What can hang from each mark:
vidoz: bigu fafe rute
rute: mobut vidoz
bigu: mobut vidoz
duri: fafe
mobut: vafi
fafe: duri noba
noba: rute
vafi: mobut

Known rows, with every way that one mark hangs from another:
{rute {mobut vafi} vidoz}: [-2.466  0.273 -0.135  3.605  0.323 -2.371  1.608 -1.330 -1.313 -0.005
 -0.652 -0.479 -0.347 -1.143 -1.228 -0.272  1.402  0.371 -2.868 -3.200
  3.389  1.210]
{fafe duri {noba {rute mobut vidoz}}}: [ 1.194 -2.769 -1.437  1.765 -1.061  0.509  0.189 -1.906 -0.989  0.037
 -1.300  0.682 -1.103  2.365 -0.637 -0.673 -0.833 -3.351  1.844  3.058
 -2.169 -0.056]
{fafe noba}: [ 0.242 -0.151 -0.459 -3.453  2.754 -0.221 -2.625  1.222 -1.137 -0.403
  0.919  0.356 -0.549  1.098  0.120  0.531 -0.697 -0.967 -0.086  1.560
  1.854 -0.643]
{duri {fafe {noba rute}}}: [ 2.662 -2.626 -1.911 -3.634  0.147  0.253 -0.783 -1.197 -1.530  0.049
 -0.792  2.539 -2.094  2.784 -0.080 -0.502 -2.310 -4.046  1.779  3.359
 -1.460 -2.094]
{fafe {noba rute}}: [ 0.377 -2.302 -1.809 -4.011  1.501 -0.183 -1.055 -0.017 -0.958 -0.861
 -0.033  1.805 -1.078  1.782 -0.162  0.329 -1.649 -1.538  1.537  1.804
 -0.871 -0.350]
{noba {rute {mobut vafi} {vidoz bigu fafe}}}: [-1.150 -1.738 -0.342  3.234 -2.548 -1.047  3.135 -2.617  1.092  0.084
 -2.135 -0.209 -0.822 -2.866 -1.134 -0.407  0.485  1.135 -0.794 -4.016
 -0.827  0.272]
{duri {fafe {noba {rute {mobut vafi} vidoz}}}}: [ 0.798 -5.621 -2.574  2.373 -2.292 -1.108  3.142 -4.892 -1.526  0.700
 -1.963  1.300 -2.119  0.443 -0.538 -0.488 -0.829 -4.337 -0.272  0.410
 -1.067 -0.508]
{noba {rute mobut}}: [-0.976  1.160 -0.459  0.544  1.033 -0.847  1.304  0.587 -1.881 -0.462
 -1.345  2.012 -1.316  1.050 -1.121 -0.175  0.623 -0.562 -0.628 -0.338
 -0.574  1.145]
{vafi mobut}: [-0.974  3.150  0.882 -2.060  0.319 -1.832 -0.940  2.272 -2.955 -0.497
 -0.381  1.098  1.057  0.266 -0.147  0.928  1.246  1.815 -0.399 -1.145
  3.981  0.494]
{bigu mobut vidoz}: [-1.713  2.476  0.113 -2.719  2.006 -0.177 -1.246  0.768  0.557 -0.518
  3.713 -1.421  2.018  0.949  1.933  1.303  0.212  3.487 -0.761 -1.641
  1.352 -0.064]
{vidoz bigu fafe rute}: [ 0.528  0.676  0.645 -1.748  1.340  0.515 -1.603  3.046  2.956  0.197
 -0.384 -0.846  0.308 -1.613 -0.189 -0.155 -0.017  3.660  0.526 -1.496
  0.803  0.116]
{duri {fafe noba}}: [ 2.389 -0.359 -0.730 -3.136  1.554  0.280 -2.264  0.151 -1.717  0.293
  0.250  1.088 -1.716  2.106  0.085 -0.410 -1.220 -3.290  0.091  3.155
  1.264 -2.296]
{bigu {mobut vafi} vidoz}: [-3.353  2.303  0.621 -1.302  0.852 -1.224  0.348  0.002  0.264 -0.640
  3.846 -1.382  2.803 -0.951  2.176  1.436  0.835  3.940 -2.124 -3.585
  2.421  0.637]
{duri fafe}: [ 1.538  2.955  0.138 -2.048  1.558 -0.398 -1.748  1.451 -2.072  0.061
 -0.017  1.425 -1.434  1.952 -0.751 -1.301 -0.705 -1.847 -0.629  1.303
  2.393 -2.010]
{bigu mobut}: [-1.420  3.617  0.722 -3.970  1.584 -0.300 -0.679  2.077 -0.851 -0.583
  1.575  0.717  1.110  0.593  0.205  0.735  0.286  1.665 -0.775 -1.110
  1.488  0.413]
{vidoz bigu}: [ 0.134  2.966  0.415 -1.318  1.316 -1.601 -2.029  1.628 -0.378 -0.508
  0.210 -1.067 -0.254  1.392 -0.937 -0.456  0.614  2.076 -0.354 -1.042
  2.428 -1.198]
{duri {fafe {noba {rute mobut vidoz}}}}: [ 2.581 -5.587 -2.997  0.933 -1.512 -0.071  1.446 -4.195 -1.204  0.763
 -2.044  1.236 -3.004  2.450 -1.023 -0.652 -1.279 -4.783  1.336  2.375
 -2.184 -1.433]
{fafe duri {noba {rute mobut}}}: [ 0.842  0.175 -0.037  0.632 -0.032  0.818  0.058  0.230 -1.901 -0.309
 -0.803  1.611 -0.753  1.932 -0.154 -0.229 -0.061 -3.250  0.815  3.709
 -2.385  0.317]
{rute mobut}: [-1.078  3.407  0.645  1.074  2.245 -0.737 -0.243  1.653 -2.081 -0.153
 -0.250  0.501 -0.839  0.292 -0.998 -0.035  1.698  0.127 -2.265 -0.497
  2.054  0.900]

Rows:
[ 1.153  1.149  0.488 -1.993 -3.193  1.506  0.288 -0.279  2.335 -0.108
  0.023 -0.066  1.192  0.164 -0.033 -0.779 -1.560  1.157  2.846 -0.412
 -3.384 -1.423] | {noba {rute {vidoz {bigu mobut} {fafe duri}}}}
[-0.677  0.175  1.942  2.276  0.349  1.877  0.611  2.087  0.886  0.602
 -0.219  0.415  0.771 -3.805  1.137  0.543  0.756 -0.570 -1.180  1.050
 -0.254  2.184] | {vidoz {fafe duri noba} {rute {mobut vafi}}}
[-0.876  0.130  0.429  2.003 -0.900 -0.194  1.675 -0.574 -2.280 -0.358
 -0.700  1.605 -0.068 -0.043  0.241  0.012  0.468 -2.659 -0.618  1.726
 -1.363  1.217] | {fafe duri {noba {rute {mobut vafi}}}}
[-0.293  2.673  1.822 -1.773  0.910  2.859 -1.823  3.321  3.526  0.127
  3.275 -1.370  3.367 -1.432  2.743  0.730 -0.614  4.010  1.063  0.070
 -1.204  0.736] | {bigu mobut {vidoz {fafe duri} rute}}
[ 1.221  0.162  1.455  0.889  1.308  3.082 -1.144  2.857  1.168  0.775
 -0.503  0.373  0.128 -1.805  0.708  0.217  0.096 -1.042  0.430  3.088
 -1.395  1.483] | {vidoz {fafe duri noba} {rute mobut}}
[-0.354  2.971  2.252  5.067 -1.988 -0.001  0.888 -0.324  0.570  0.277
 -0.694 -1.557  0.335 -2.590 -0.881 -1.139  1.232  0.785 -1.548 -2.104
  1.134 -0.473] | {rute {mobut vafi} {vidoz bigu {fafe duri}}}
[-1.354  0.635  0.765 -1.189 -1.858 -0.558  1.187 -0.930  2.188  0.168
  0.968 -1.453  1.430 -3.288  0.071  0.564  0.133  3.335 -1.139 -4.685
  1.285 -0.497] | {rute {vidoz {bigu {mobut vafi}} fafe}}
[ 2.445 -0.271  0.926  2.654 -1.196  1.775 -1.134 -0.951  1.254  0.748
 -0.667 -1.902 -0.721 -0.559 -0.411 -0.501  0.143 -1.324  0.632  1.762
 -1.077 -1.648] | {rute mobut {vidoz bigu {fafe duri noba}}}
[-0.201  0.024  1.331  3.058 -0.540  1.449  0.268 -0.863 -0.095  0.520
 -0.130 -0.144  0.050 -2.927  0.164 -0.118 -0.005 -2.152 -1.254  0.552
  0.628  0.348] | {rute {mobut vafi} {vidoz {fafe duri noba}}}
[-0.637 -2.967 -0.933  3.143 -2.114 -0.611  1.792 -2.737 -1.345 -0.033
 -1.094  0.609 -0.343  0.394 -0.417 -0.444 -0.257 -2.871  0.339  1.118
 -1.143  0.770] | {fafe duri {noba {rute {mobut vafi} vidoz}}}
[ 3.395 -6.003 -2.838  1.919 -2.887 -0.790  1.682 -4.954 -0.160  0.961
 -2.429 -0.537 -2.959  3.040 -1.257 -0.963 -0.564 -3.443  1.789  1.688
 -2.769 -2.401] | {duri {fafe {noba {rute mobut {vidoz bigu}}}}}
[-0.392  0.134  0.124  2.289  0.614 -1.455  0.451  1.488  1.051  0.606
 -1.115 -1.729 -0.195  0.495 -1.044 -0.059  2.379  2.819 -0.695 -1.434
  0.834  1.418] | {vidoz bigu {rute mobut}}
[ 1.193  0.156 -0.436 -2.792  0.578  0.683 -1.902  1.121 -1.390 -0.716
  0.146  1.860 -0.165  2.591  0.243 -0.561 -1.764 -2.580  2.281  3.965
 -1.525 -0.877] | {fafe duri {noba rute}}
[-0.081 -1.992 -1.832 -2.497 -2.264 -1.526  1.367 -2.061  1.250 -0.293
 -0.155 -0.693  0.547  2.123 -0.759 -0.102 -0.645  2.042  2.054 -2.372
 -1.691 -0.807] | {noba {rute {vidoz {bigu mobut}}}}
[ 1.381 -2.947 -1.726 -1.597 -0.386  0.340 -1.847 -1.103 -0.421 -0.465
 -0.423  0.677 -0.436  2.952 -0.414 -1.024 -2.559 -2.763  3.179  3.268
 -1.291 -1.257] | {fafe duri {noba {rute vidoz}}}
[-2.346  3.128  1.223 -1.616 -0.905 -2.076  1.278  0.516 -0.076 -0.468
  1.517 -1.130  1.967 -0.859  0.251  0.672  1.732  3.350 -2.032 -3.889
  2.012  0.201] | {vidoz {bigu {mobut vafi}}}
[-2.333  0.281  0.470 -1.230 -0.879 -2.241  1.857  1.230  1.837 -0.021
  0.971 -1.560  2.574 -1.224  0.526  1.021  1.724  4.836 -0.902 -3.860
  1.283  1.752] | {vidoz {bigu {mobut vafi}} rute}
[-2.443  1.034  1.540  2.123  1.177  0.168  1.700  2.308  0.858  0.389
 -0.861  0.908  0.405 -4.694  0.025  0.507  1.477  2.079 -2.594 -3.055
  1.493  3.078] | {vidoz fafe {rute {mobut vafi}}}
[ 0.426  5.241  2.247 -0.561  2.248  2.266 -3.810  2.956  0.911 -0.574
  2.735 -0.689  1.303 -0.591  1.657 -0.420 -1.173  1.609  0.157  1.034
  1.195 -1.348] | {bigu {vidoz {fafe duri}}}
[-2.869  1.156 -0.034  1.822  0.025 -1.901  2.991 -0.396 -2.270 -0.544
 -1.125  1.976 -0.462 -0.996 -0.792  0.082  1.188 -0.209 -2.013 -2.332
  0.519  1.906] | {noba {rute {mobut vafi}}}
[ 1.139 -5.680 -2.775  1.597 -1.608 -1.282  1.340 -3.913  0.538  0.183
 -1.790 -1.310 -1.800  2.111 -1.257  0.035  0.162 -1.026  1.506  0.035
 -2.131 -0.669] | {fafe {noba {rute mobut {vidoz bigu}}}}
[ 0.654  0.550  0.423  2.572 -0.117  0.181  0.071 -0.785  1.334  0.599
 -1.208 -1.540 -1.167 -1.485 -1.447 -0.428  0.935  1.257 -0.826 -2.265
  0.766 -0.744] | {rute mobut {vidoz bigu fafe}}
[ 0.943 -0.938  0.905  2.043  1.510  3.197 -1.842  1.528  2.586  0.604
  1.529 -1.769  1.058 -1.472  2.353  0.912  0.126  0.902  0.503  2.484
 -1.560  0.882] | {bigu {vidoz {fafe duri noba} {rute mobut}}}
[ 0.637 -0.761  0.892 -2.863  0.809  3.453 -2.234  1.943  3.727  0.324
  3.595 -1.580  3.132 -1.200  3.519  1.757 -1.284  2.298  1.707  1.933
 -2.291  0.450] | {bigu mobut {vidoz {fafe duri noba} rute}}
